Every row comes from one small tree of marks. The marks that hang from a mark follow it in brackets, in the order of their numbers. Every link used is in the known rows. Which tree was each row made from?
Known rows
z44{z686{z342} z840{z284} z984}: [-11  12   6  -2  14   7  11   3 -14  14  -1   3  -1  -3  -6  -3  15   4
   3  14  19  12   6  20   9  -4  16  22  28]
z981{z284{z511}}: [  5  -6  -4   3   7  -4  -8   3  -2   4  -3  -2  -2   1   2   1 -13  -2
   0  -3   4  -8  -1  -2   2  -4   5 -17   5]
z957{z342 z880}: [-2 -1  0  1 -9  4 16  7 14  0 -4 -4 -6 -3  3  4 -7 -7 -7  2  0 -4 -7  5
 -5 -5  3  0  1]
z44{z686{z342}}: [ -2   1   5  -4  18   4  13   6  -9   5  10   0  -1   3  -1  -1   3  -3
 -10   5  10   7  -8   6   9  -5   4  12  11]
z84{z284}: [ -5   2   0   4 -11   2   5   2  -3  -2  -1  -2   1  -9   0   0   2   0
   0   0   0   5   6  -6   1  -1  -7   0 -11]
z981{z284{z511 z984{z44}}}: [ 16 -14  -5   3  44  -4  -4   6   6   5   9  -5  -4   2   4   3 -12  -4
   4  -5   8  -7   2   4  -4  -5  -2 -24   1]
z880{z957{z342} z963{z335}}: [ -3   2  -2   8 -19   1   3  13   1   3   1   4  -1   0   1   2 -20  -5
   8   2   7  -4  -5   5  -6   5   8  19  10]
z44{z686 z984}: [ 2 12  7 -3 24 -1  6 -1 -6  6  5  0 -2  0 -4 -4  3  4 -4  6 16  6  5 13
  1 -4  3  4  5]
z44{z686{z342} z840{z284{z981}} z984}: [ -8   2   5  -1  20   6   9   4 -14  11   2   2  -3  -7  -5  -5   8   4
  -3  12  18  15   5  21  11  -3  16  17  33]
z984{z44{z686 z840}}: [ 4  8  2  3 17 -2 15  1  0  8 11  2 -3 -7 -1 -2  5  4  8  5  6  7  3 21
 -1 -2  8  7 25]
z511{z284{z981 z984{z44}}}: [  8 -16  -8   1  45   1   5   3   1  -2   6  -3  -3  -1   0  -2  -2  -3
   6  -5  -7   7   1   0  -7   0  -8 -16  -9]
z984{z44{z686{z342} z840}}: [ 1  0  3  2 21  4 20  7 -5  8 17  0 -4 -5  0 -2  5 -1  2  8  9 10 -5 22
  4 -4 11 12 30]
z44{z686{z342} z840{z284{z984}}}: [ -5   3   3  -6  27   6  14   3 -12  12   2   3   3   5  -4  -1  15  -2
   1  10  13   9   3  10  15  -2  11  26  20]
z840{z284{z981}}: [-6 -3 -3  3  0  1 -5  2 -1  3 -5  0  2 -9 -1  0  5  2  1 -3 -2  2  4  1
  3  3  2 -1 10]
z981{z284{z511 z984{z44{z686{z342}}}}}: [ 13 -13   0  -1  61   0   9  12  -4  10  19  -6  -4   4   3   1  -8  -7
  -6   0  17  -1  -7  11   5 -10   3 -13  12]
z840{z284{z511 z981 z984{z44{z686}}}}: [  5 -11  -3   1  48  -3  -1   3  -2   9   6   0  -1 -10  -2  -1   3  -1
   4  -2  11  -3   4  13   3  -3  -4 -10  19]
z686{z342}: [-4 -8  2 -1  4  6  5  6 -5  1  5 -2 -2  3  2  0  0 -4 -6  3  3  3 -8  1
  5 -2  2  4  5]
z981{z284{z511 z984{z44{z686 z840}}}}: [17 -4 -3  1 48 -5  8  2  0 12 10 -1 -4  1  0  0 -8  0  6  3 15 -1  5 16
  3 -6  9 -8 21]
z84{z284{z511 z981 z984{z44}} z342}: [ 11 -22  -7  12  26  -6   1  -1  -5  -8  11  -7  -4 -17  -1  -1  -6   1
  -6  -1   3  -3   8   3  -5  -2 -21 -24  -3]
z84{z284{z981} z342}: [  0  -7  -4  11  -9  -3   5  -1  -9 -10   4  -6   0 -16  -3  -1  -1   5
 -11   0  -1   5   8  -4  -1   2 -14  -8  -5]
z44{z840{z284}}: [ -9   8  -3   2 -14   3   0  -2  -3   7 -12   4   3  -6  -4   0  11   3
  14   5   0   3   9   7   4   3  11  12  19]
z880{z957{z342} z963}: [ -4  -5   1   8 -22   5   2  10   4   0  -2   1  -4  -2   2   2 -20 -10
   6   0   0  -8  -7   8  -1   1   6  17   9]
z984{z44}: [ 4 -2 -1  5 13  0  3  4  6  1  9 -3 -2 -7  2  1  2  0  6 -2 -1  1 -1  9
 -8 -1 -2 -9  7]
z957{z342 z880{z963{z335}}}: [ -1   2  -3   5 -23   0  13  12   9  -2  -9   1  -5   0   3   1 -13  -5
  -2   2   7  -4  -8   6  -9   1   8   3   9]
z957{z880}: [ 2  0  3 -2 -9 -1  9  5  8 -3 -3 -1 -3 -3  0  1 -2 -4 -8 -1  4 -1 -1  3
 -2 -3  1 -6  1]
z221{z335}: [ 3 -3  1  0  7  2  0  4 -7  0  5  3  1 -2  0 -3 -3  3  6 -2 12  3 -7  4
  0  0  5  9  5]
z511{z284{z981 z984}}: [  5 -14  -7  -3  33   2   3  -1  -5  -3  -3  -1   0   6  -2  -3  -3  -3
   1  -3  -7   6   2  -9   2   1  -6  -6 -14]
z84{z342}: [ 3  3 -2  5 -4 -3  2 -5 -6 -5  1 -3  0 -3 -3  0  4  5 -5  2  2 -3  3  3
 -4  2 -6 -5  2]

Write each row's tree
[ -4  -5   0  -5  25   4   7   0 -14  13  -4   6   1   3  -4  -1   9  -3
   3  11  16   1   1  11  16  -5  10  18  27] | z44{z686{z342} z840{z284{z511 z984}}}
[ 16  -5  -2   0  58  -5   4   6   1  10  14  -4  -3   2   2   1  -8  -3
   1  -3  15  -5   1  10   0  -7   0 -18   7] | z981{z284{z511 z984{z44{z686}}}}
[12 -7  0 -2 47 -4  5  1  0  6 12  1 -3 -2  0 -1 -2 -3  2  1 12 -5  0 13
  0 -6 -5 -9  9] | z284{z511 z984{z44{z686}}}
[ -2  -3  -4   7  15  -4   3   1  -4  11  -1   5  -3 -19  -3  -3   3   3
  11   3   7   1   5  23   4  -1   9  -2  41] | z984{z44{z686 z840{z284{z511 z981}}}}
[  5  -2  -3   5  10  -1   7  -3  -8  -7   4  -6   3  -3  -4   1   6   2
  -7   2   4   1  12  -7  -2   0 -18  -3 -18] | z84{z284{z984} z342}
[ 14 -18  -1   0  53  -6   3   2   0   4  15  -1  -4  -5   1  -3  -9  -2
  -4  -2  10  -3  -2  12   2  -6  -5 -13  14] | z284{z511 z981 z984{z44{z686}}}
[  8 -15   2  -3  53   2   9   7  -5   7  17  -1  -4   1   1  -1  -2  -7
  -4   4  15  -2  -8  13   5  -9  -3  -4  14] | z284{z511 z984{z44{z686{z342}}}}
[ -5  -6  -2   4  -1  -1 -12  -5  -7   7 -14   5  -4 -12  -5  -5  -1   6
   9   8   8   1  11  15   5  -1  10  -3  29] | z44{z840{z284{z511 z981}} z984}
[ 12 -11  -4  -2  31  -4  -7   1  -1   4   1  -3  -1   8   2   2 -13  -4
  -2  -2   8  -9   2  -5   4  -5   1 -16  -4] | z981{z284{z511 z984}}
[  1 -17  -5  -1  22  -2 -12  -2  -3   4  -7   2   1  -3  -1   0  -1  -2
   1  -1   4  -7   4  -2   7  -1  -3  -7   8] | z840{z284{z511 z981 z984}}
[  4 -19  -6   4  34  -2 -10   2   3   5   2  -1  -1 -10   0   1   0  -2
   6  -4   3  -6   4   8  -1  -2  -5 -16  14] | z840{z284{z511 z981 z984{z44}}}
[ -5   2   1   1  13  -3  -3  -5 -12  11  -9   7  -4 -12  -7  -6   2   7
   5  10  17   4  11  21   9  -3  12   5  35] | z44{z686 z840{z284{z511 z981}} z984}
[ 1 -7 -3 -3 26 -4  1 -5 -9 10 -5  7  1 -3 -4 -3  2  1  4  6 11  0  8 10
 15 -2  7  9 26] | z44{z686 z840{z284{z511 z981 z984}}}
[-1  0  2 -2 49  7 13 10 -4 11 14 -3  2 -1 -1  2 16 -4  1  2 13  6 -1 13
  4 -4  0  8 13] | z840{z284{z984{z44{z686{z342}}}}}
[ 13 -26  -4   2  39  -5  -6   1   4   0  10  -2  -5  -5   3  -1 -12  -3
   0  -3   2  -5  -1   6  -2  -3  -7 -20   8] | z284{z511 z981 z984{z44}}
[12 -4  2 -1 55  3 20 11 -3 12 22 -6 -3  6  2  0 -2 -3 -1  5 15 10 -1 16
  6 -6 13  5 19] | z981{z284{z984{z44{z686{z342} z840}}}}
[ -2   5   9  -4  19   5  15   2 -13   9   7   2  -5   2  -4  -5   4   3
  -5  14  19  13   2  19   8  -5  14  18  23] | z44{z686{z342} z840 z984}
[  3   4  -1   1 -21  -5   5  11   3  -5  -8   5  -2   0   0  -1  -9  -2
  -3  -1  11  -1  -2   4  -7   2   6  -1   9] | z957{z880{z963{z335}}}
[ 8 -6 -6 -1 49  0 18 -1 -5  5  7  2 -3 -2 -4 -5  1  0  8  2  0 13  4 13
  1  0  2  1 11] | z511{z284{z981 z984{z44{z686 z840}}}}
[ 15 -13  -6   4  34  -4   0   2   4   8   6  -2  -4   1   3   1 -12  -2
  11   1   8  -4   6  10  -1  -4   7 -16  14] | z981{z284{z511 z984{z44{z840}}}}
[ 10 -25  -3  -2  27  -4  -8  -3  -2  -2   2   1  -3   2   1  -2 -13  -3
  -6  -1   3  -7   0  -3   6  -3  -5 -11   2] | z284{z511 z981 z984}
[ 10 -25   1  -1  58  -1   7   8  -5   5  21  -3  -6  -3   2  -2  -8  -6
 -11   2  12   1  -9  13   7  -8  -3  -8  17] | z284{z511 z981 z984{z44{z686{z342}}}}
[ 1 13  7 -2 15 -1 10 -4 -8  8  2  4 -3 -1 -6 -5  3  7  2 12 17 10 10 19
  3 -3 12 13 18] | z44{z686 z840 z984}
